Known rows, with every way that one mark hangs from another
{liserib feril {gopa {magar megoz minam}} tinotu}: [ 20.2 -20.5  19.4 -21.3 -61.5  34.8 -25.9  71.9  20.6  23.8  41.5  38.3
 -37.1   6.4 -34.8 -26.9  24.1  -9.9 -17.2]
{gobafo {gopa liserib {magar megoz}} minam tipag}: [ 15.7  76.1  30.6  -6.9  27.4  16.9  -2.8  51.0 -26.5  20.7  40.7 -17.6
 -21.9 -31.6  12.0 -18.1  42.0   5.9  10.3]
{liserib feril gopa tinotu}: [-26.8 -12.5  -0.8 -12.9 -41.1   7.4 -20.0  60.0  29.5  22.8  31.8  31.2
 -13.3  26.1 -21.2 -30.6   3.5 -19.1  -7.8]
{tipag {gobafo minam}}: [ -3.1  45.8  14.5  13.9  19.0  33.0   5.0  31.8 -38.3  27.1  -3.6  21.0
  15.8  -0.5  13.4  16.8  12.4   3.2 -11.3]
{megoz {magar {gopa liserib} minam}}: [-11.5  61.9  29.2  20.8   1.4   8.4   9.5  49.1  20.4  52.8 -14.5  46.0
 -18.2 -22.0 -31.3   5.5  23.9 -21.5 -28.9]
{gobafo minam tipag}: [  2.2  59.4  30.0 -22.6  12.5  25.2  14.8  40.1 -26.5  12.3  33.2  13.1
   2.5 -24.4  16.1  -5.9  26.3  -3.7  10.2]
{magar {gopa {liserib feril tinotu}} megoz minam}: [ 19.9   9.1  21.1   6.0 -43.2  27.4  17.5  62.5  31.0  72.4  28.4  47.0
 -25.5   3.2 -68.8 -12.3 -14.2 -19.8 -22.5]
{magar gopa megoz}: [ 12.4  38.9  31.8  -2.9  -3.0  35.1  -1.0  21.0   1.7  48.1  14.3  31.5
   3.0  -1.0  -5.1  16.7  -2.6 -19.1  10.8]
{gobafo minam}: [ -1.5  51.2  17.5  -8.2   8.0  14.7   3.0  26.9 -21.4  25.1  14.3  18.1
  16.5  -7.3   4.6  -1.2  21.5   2.0   0.5]
{tipag {gobafo gopa minam}}: [-17.1  37.4  12.2  -0.5  21.5  13.3 -21.4  33.0 -33.3  18.6  -6.2  16.9
   9.4 -16.9  -1.9  -7.1  16.2  -8.7 -11.7]
{gopa {magar megoz}}: [ 29.1  38.6  23.9  -2.6   1.8  32.8 -23.6  12.2 -15.5  19.4  28.2   5.7
  -7.9  10.9  10.9  13.7  21.1   3.8   8.7]
{tipag {gobafo {gopa magar} minam}}: [ -5.7  38.2  19.3   7.9  20.0  16.8 -44.6  34.0 -40.7   9.2  -5.6   7.1
   4.3 -17.4  11.3   8.0  26.7   9.4 -10.1]
{liserib feril {gopa magar} tinotu}: [-17.9 -12.5   6.5  -7.6 -41.1  11.2 -43.7  62.2  23.0  14.5  31.7  22.1
 -18.7  28.6 -10.0 -15.8  13.4   2.5  -5.0]
{minam {magar megoz}}: [ 33.2  30.4  18.7 -12.2   1.9  30.6   4.1  -7.0 -34.4  14.8  34.2  25.9
   4.6  28.1  -3.5  -2.7  22.8 -20.8   5.4]
{minam magar}: [ 10.9  27.6   6.8  -5.1   2.9  14.0 -11.3  -8.7 -31.2   3.0  17.1  30.0
  12.3  24.1  -4.8  -1.4  21.0 -19.2  -1.4]
{liserib {gopa magar} tinotu}: [-10.5   3.4   7.5  -4.4 -20.1  10.1 -42.5  47.4   3.4   3.7  25.4  13.6
 -19.1  23.9  10.8   6.6  19.3  -7.9  -5.9]
{gobafo {gopa liserib} {minam {magar megoz}} tipag}: [ 19.3  67.5  25.7 -18.5  25.4  12.6  25.2  34.5 -44.1  14.6  46.0   2.2
  -8.3 -15.6  -4.9 -33.9  43.8 -19.5   6.7]
{gobafo gopa tipag}: [-10.9  36.6  12.7 -31.1  11.8   0.3 -27.9  26.1  -9.4  -8.8  28.6   9.0
 -16.7 -26.9  -4.2 -26.9  17.3 -29.6   8.1]
{magar {gopa liserib} minam}: [ -0.2  46.3   6.2  25.8  -4.3  16.2   6.4  35.6  10.0  40.6 -19.5  39.9
  -8.6 -24.3 -35.1   8.3   5.4 -20.1 -25.4]
{tipag {gobafo {gopa liserib} minam}}: [-22.1  59.3  -2.9  28.1  34.0   1.2  -3.7  38.3 -29.6  27.1 -15.3   4.7
   5.7 -13.4  -4.2  -9.7  17.6  -5.7 -21.7]
{tipag {gobafo {gopa {liserib tinotu} magar}}}: [ -8.0  20.6  -7.1  32.1  16.4   0.0 -44.5  31.2 -19.9  18.8   6.7  -4.3
 -23.1  21.7  -8.7  11.7  -1.7  -4.4 -25.8]

Rows
[-16.5  16.7   8.7  22.3 -23.3   4.1   2.3  54.3  33.3  61.2  18.4  32.0
  -3.9  23.9 -42.5   0.6 -25.9  -8.5 -12.0] | {magar {gopa {liserib feril tinotu}}}
[ 44.8  29.1  24.8 -11.4 -15.4  41.4 -21.1  18.5 -17.5  19.8  20.4  24.1
 -18.9 -14.4 -14.4   2.1  30.0  -3.7  -9.4] | {gopa {magar megoz minam}}
[ -9.7   0.3   4.0  -6.3 -44.8  22.3 -39.9  61.3  18.9   7.8   2.7  37.4
 -20.8 -14.5 -21.0 -29.1  38.8  -0.9 -17.8] | {liserib feril {gopa {magar minam}}}
[ 37.6  51.8  10.2  18.0   0.0  32.4  -4.5  23.6 -12.0  29.4  13.5  12.3
 -22.8  -8.7 -16.1  -1.9  29.5   1.3 -20.6] | {gopa liserib {magar megoz minam}}
[-14.7  21.5  31.5  10.3 -34.4   3.9   5.4  75.7  43.2  69.7  15.4  52.9
 -30.2  -0.2 -64.1 -10.1   2.1 -17.7 -32.3] | {megoz {magar {gopa {liserib feril tinotu}} minam}}
[ 10.4  39.5  14.2  10.8  17.0  35.5   8.0  14.6 -62.1  16.1   2.0  31.7
  22.7  15.1  11.9  16.6  25.8  -1.9 -13.0] | {tipag {gobafo {minam magar}}}
[ -2.9 -24.4   6.6 -14.4 -59.8  17.7 -40.0  68.1  22.5  12.6  25.2  39.9
 -31.4   4.4 -37.0 -24.7  22.3  -7.5 -23.7] | {liserib feril {gopa {magar minam}} tinotu}
[ 16.6  11.2  21.8  13.2 -27.2  22.4  19.0  37.7   5.0  65.3  43.2  38.2
  -5.8  43.6 -45.4  -1.6 -11.1 -16.6  -3.9] | {minam {magar {gopa {liserib feril tinotu}} megoz}}
[ -9.5  41.5  -3.4  31.7  -1.7   7.7 -22.0  34.7  11.0  28.6  11.1   4.7
  -5.4  18.4  -9.6  -9.2  12.9  19.3  -7.8] | {gopa {liserib feril} magar}
[  2.6  75.2  32.5   9.9  18.6  24.1  35.1  43.4 -32.6  28.6  18.8  25.3
   9.8 -12.5   4.4  13.3  25.7  -8.3   3.9] | {gobafo {minam {magar {gopa liserib}}} tipag}
[ 26.4  27.9  24.3  15.9  -6.2  21.7  19.7  19.3 -14.6  52.7  35.4  30.5
  -4.1  41.1 -26.8  21.3  -5.2 -27.1  -4.4] | {minam {magar {gopa {liserib tinotu}} megoz}}
[ 32.2  19.7  22.4 -23.9 -14.9  22.0 -47.8  20.4 -12.8  10.2  19.1  19.5
 -26.7 -29.3 -31.4 -21.8  33.1 -14.7  -9.1] | {gobafo {gopa {magar megoz minam}}}
[ 25.7  27.3  34.8 -10.8 -21.3  42.5   2.8  28.2   3.4  45.4   4.8  48.6
 -11.2 -25.0 -32.2   5.5   9.6 -28.0  -8.9] | {magar gopa megoz minam}
[ 25.5  30.4  34.6  -3.3  -6.0  39.5   3.5   7.3 -23.6  35.9  20.7  41.9
   8.9  17.9  -8.7  17.2  10.7 -25.4  10.3] | {minam {magar gopa megoz}}
[ -8.7  23.4   4.5  13.3  17.0  13.8 -59.8  20.4 -29.0   1.7  -8.4   6.3
  -8.4  -2.0   7.3   9.5  13.1  -3.8 -10.7] | {tipag {gobafo {gopa magar}}}
[ 11.9  55.3  11.0  18.4  31.3  22.6  15.0  21.9 -56.4  29.5   9.2  11.3
   7.4   8.2  -5.6 -12.7  29.3 -14.0 -15.5] | {tipag {gobafo {gopa liserib} {minam {magar megoz}}}}
[-14.0  60.0   4.1  34.8  34.3   7.4 -26.5  40.1 -34.6  22.5 -12.3  -5.8
   1.0 -11.0  10.1   5.3  26.8  15.6 -19.1] | {tipag {gobafo {gopa liserib magar} minam}}
[ -1.7  66.2  13.3 -10.3  27.8  -3.0  11.6  32.9 -40.6   2.6  28.5   6.4
   0.1 -18.7  -4.4 -30.7  41.8 -17.4  -1.6] | {gobafo {gopa liserib} {minam magar} tipag}
[-20.3  50.8  32.9  21.6   4.9  -3.4   4.3  47.2  21.3  59.7  16.1  28.5
 -17.9  20.1 -19.0  20.3  -1.8 -19.4 -15.7] | {megoz {magar {gopa {liserib tinotu}}}}
[-22.4  46.1  26.8  19.1 -18.5   9.4   7.8  65.7  39.4  62.5  -7.2  52.0
 -19.4 -16.7 -51.2 -17.2  19.6 -12.7 -28.6] | {megoz {magar {gopa {liserib feril}} minam}}
[ 35.1   8.5  11.5   5.5 -37.1  27.4  -5.0  48.2  12.7  46.1  44.2  21.6
 -33.9  14.7 -49.5 -16.9   7.0   4.1 -24.1] | {gopa {liserib feril tinotu} {magar megoz minam}}
[ -8.4  57.3   4.8   4.6  25.3  -2.3 -33.5  34.2 -12.2  -3.5  21.6 -13.8
 -24.6 -19.1   9.2 -14.2  27.9  -6.5   0.6] | {gobafo {gopa liserib magar} tipag}
[ 22.5  49.7  21.1  17.5  -6.1  32.9  19.9  34.0   8.5  56.8  -1.9  37.0
 -15.2 -18.9 -31.7   4.3   8.7 -23.4 -17.6] | {magar {gopa liserib} megoz minam}
[-36.7  57.2  27.3  27.3  -1.4   0.5   6.4  60.0  39.0  64.9   0.6  33.4
  -6.2   8.6 -23.6  -4.3  10.5  -5.2 -10.1] | {megoz {magar {gopa {liserib feril}}}}
[  2.8  45.4  28.1 -39.9  12.8   6.5  -7.3  27.2 -47.3  -8.3  36.9  18.8
   4.3 -21.9  -4.4 -26.9  42.8 -21.5  11.0] | {gobafo gopa {minam magar} tipag}
[ -9.4  16.6  -7.5  15.0 -15.9  -2.0   1.1  40.3  19.4  42.2  33.1  17.3
 -10.6  35.6 -36.8 -19.8 -14.5  -3.1 -15.8] | {gopa {liserib feril tinotu}}
[  9.3  58.1  17.9  25.8  11.9  24.2  17.6  27.1   8.4  58.0   5.8  19.1
  -2.0   6.4  -6.7  15.8  -0.7 -16.4  -0.8] | {magar {gopa liserib} megoz}
[ -7.5  50.4  24.8 -36.5  14.7   4.0 -10.5  43.1 -23.3   0.9  30.8   7.6
  -5.5 -39.0  -2.5 -30.4  31.0 -16.5   9.8] | {gobafo gopa minam tipag}
[ 30.0  49.6  19.7 -10.6   5.2  21.8 -17.4  43.2 -11.8   7.6  30.5   0.5
 -44.5 -40.1 -18.4 -27.0  39.0 -16.4 -10.2] | {gobafo {gopa liserib {magar megoz minam}} tipag}
